What can hang from each mark
Z: K
A: U
S: U
Y: U
B: A
L: S
U: A S
E: H Z
K: P
X: B H
H: A E X

Each row was made from one small tree. The marks that hang from a mark follow it in brackets, in alphabetical order. Every link used is in the known rows. Write each row's tree.
Known rows
E{H{A{U} X} Z{K{P}}}: [  1 -25   8 -18 -20 -21 -34   5  18 -18 -11 -32  19  15 -11 -35 -14 -12
   1  27 -56   5]
X{B H{A{U} E{Z}}}: [  8 -16  15  10 -18 -14 -31 -14  27 -31 -13 -16  10  21 -13  -2 -13 -13
 -21  33 -47   0]
B{A}: [ -6  -5   4   3  -7   0 -14   2   3  -4  -2  -8   3  10  -6   4  -4  -3
   6   9  -5  -4]
H{A{U} E X{B}}: [  7  -3  20   8 -24 -10 -42 -13  13 -25  -8 -17  11  30  -5   2 -11 -14
 -12  22 -33 -15]
H{A{U} E}: [  3  -1  13   3 -17  -2 -22 -12   7 -10  -7  -8   0  19  -4   7  -4  -1
  -1  12 -10  -9]
E{H{A X} Z{K{P}}}: [ -3 -29  -3 -25 -17 -21 -32   8  11 -20 -11 -33  18  14 -11 -43 -14 -16
  -4  25 -58   5]
H{A{U{S}} E{Z{K}} X{B}}: [  8 -16  18   8 -25 -30 -43  -4  25 -31 -18 -26  25  33 -17 -13 -12 -23
  -9  24 -41  -7]
L{S}: [ 6 17  4 11 -7 -8  9  2 11  0  2  3 12 -1 -3  2  2  2 -6  4  4 -1]
E{H{A{U} X{B}} Z{K}}: [  6 -22  12  -9 -21 -18 -35   0  17 -30 -11 -31  23  17 -10 -26 -13 -14
 -10  27 -66   3]
E{H{X{B}} Z}: [  6 -19  -7  -8  -7 -13 -23  -4   7 -26  -1 -21  10   8  -9 -22  -8 -17
 -18  14 -51  11]
U{A S}: [  2   8   8  12   3 -23  -8  18  15  -1   0   8   4   9 -12   4   6  -1
   7   7  28  -8]
Z{K{P}}: [ -8 -11  -1  -9  -3 -11  -2  14  11   3  -7  -9  10  -2  -2 -23  -7  -4
   7   6 -12   4]
B{A{U{S}}}: [  1  -1  23  19 -14 -11 -18   2  17  -3  -1  -3   6  13  -9  14  -2   2
  14  15  11  -5]
Z{K}: [ -4  -5   0  -6  -1  -6   0   8   5  -1  -6  -7   9   1   1 -12  -2  -2
   2  -2  -9   1]
A{U}: [ 5  5 15 10 -5  1 -3 -4  8  1  0  1  2  1  0  9 -1  6  6  3  3 -1]
E{H{A} Z}: [  1 -19  -6 -15 -10  -7 -16  -4   1 -17  -4 -17   5   5  -9 -18  -4  -4
  -7  17 -39   9]
H{A{U} E{Z{K{P}}} X{B}}: [  2 -21  13  -1 -24 -23 -42  -2  23 -26 -20 -32  25  28 -14 -23 -19 -23
  -7  27 -58  -4]
B{A{U}}: [ -1  -1  18  12 -11  -1 -16  -2  11  -2  -2  -7   4  11  -5  12  -5   2
  12  11  -3  -5]
L{S{U{A}}}: [ 15  33  11  23  -7 -24  13  13  21   6  -1   5  19   9 -11  10  11   7
  -5   6  10  -8]
Y{U}: [12  1 -3  6 -3  1  4  0  0  7 -3  5  1  1  1  7  2 -2 -1  4  0 -6]
E{H Z{K{P}}}: [ -4 -27 -13 -20  -4 -17  -8   9  13 -10  -6 -22  11  -3  -9 -38  -8  -9
  -2  11 -41  21]

Write each row's tree
[  8  -6  32  20 -19 -17 -25  -2  28 -22  -5  -1  11  15  -9   5  -8  -1
 -11  39 -20 -10] : X{B H{A{U{S}}}}
[  5  -3  26  21 -18 -17 -34   1  19 -18  -2 -11  15  22  -9   6  -8 -12
   1  21 -13 -11] : H{X{B{A{U{S}}}}}
[ -2 -26 -10 -23  -8 -22 -21   8  14 -16  -7 -29  15   7  -9 -41 -12 -17
  -5  14 -49  14] : E{H{X} Z{K{P}}}
[  4  -9   1  -6 -10  -8 -24  -4   6 -23   6 -13   5   8   0 -15  -6 -10
 -17  13 -34   3] : E{H{X{B}}}
[  4 -18  15  -2 -25 -32 -40   1  25 -19 -18 -27  20  31 -18 -20 -13 -20
   2  23 -30  -6] : H{A{U{S}} E{Z{K{P}}} X}
[  2 -10  15   6 -13  -7 -21  -3  16 -22  -6  -6   9  12  -5  -4 -10  -4
 -18  34 -34  -9] : X{B H{A}}
[  4 -21   3   2 -14 -14 -29 -12  20 -32 -14 -17   9  20 -14  -9 -13 -17
 -26  31 -49   0] : X{B H{A E{Z}}}
[ -2 -27  -4 -11 -13 -19 -34   4  15 -30  -8 -34  21  16 -12 -29 -13 -22
 -12  19 -62   9] : E{H{X{B{A}}} Z{K}}
[  5  -5  18   1 -18 -11 -20  -4  11 -12   4  -4   2   8  -4  -2   0   7
   0  21  -8   0] : E{H{A{U{S}}}}
[  9  -3  25  15 -26 -20 -44  -9  18 -26  -7 -12  12  32  -9   3  -8 -15
 -10  24 -20 -16] : H{A{U{S}} E X{B}}
[ -1  -9   3   5 -16 -10 -40  -8  11 -25  -5 -19   8  30  -7  -1 -11 -23
 -14  14 -29  -9] : H{E X{B{A}}}
[ 13   8   5  16  -1 -20  -4  15  13   6  -4  12   4   9  -9  11   8  -2
   6   9  26 -14] : Y{U{A S}}
[  4 -19  13  17 -16 -15 -34 -13  32 -31 -11 -20  10  23 -16   3 -14 -17
 -17  30 -42   4] : X{B{A{U}} H{E{Z}}}
[  5 -17   0  -3 -17 -14 -38 -10   8 -30 -14 -25  14  29 -14 -13 -13 -26
 -18  20 -50  -8] : H{A E{Z} X{B}}
[  6 -19  17  22 -18 -24 -35  -9  38 -32 -10 -15  11  25 -19   4 -12 -17
 -15  32 -29   4] : X{B{A{U{S}}} H{E{Z}}}
[  5  -3  24   5 -14  -5 -19  -7  18 -12  -6  -4   3  12  -4   5  -7   4
  -4  29 -16 -10] : X{H{A{U}}}
[  7 -15  10 -10 -17 -11 -31  -8   8 -21  -5 -24   9  16  -9 -15  -8  -8
  -5  22 -46   1] : E{H{A{U} X} Z}
[  2 -20   6 -13 -14 -12 -18   0  12 -16 -10 -24  14   7  -8 -22  -7  -2
  -1  18 -45   9] : E{H{A{U}} Z{K}}
[  1 -24   3  -2 -15 -18 -29  -5  24 -34 -18 -22  15  21 -13 -18 -14 -19
 -25  30 -55   1] : X{B H{A E{Z{K}}}}
[  1 -28  11 -11 -22 -23 -37   5  21 -26 -11 -33  25  15 -12 -36 -17 -14
  -5  34 -70   6] : E{H{A{U} X{B}} Z{K{P}}}
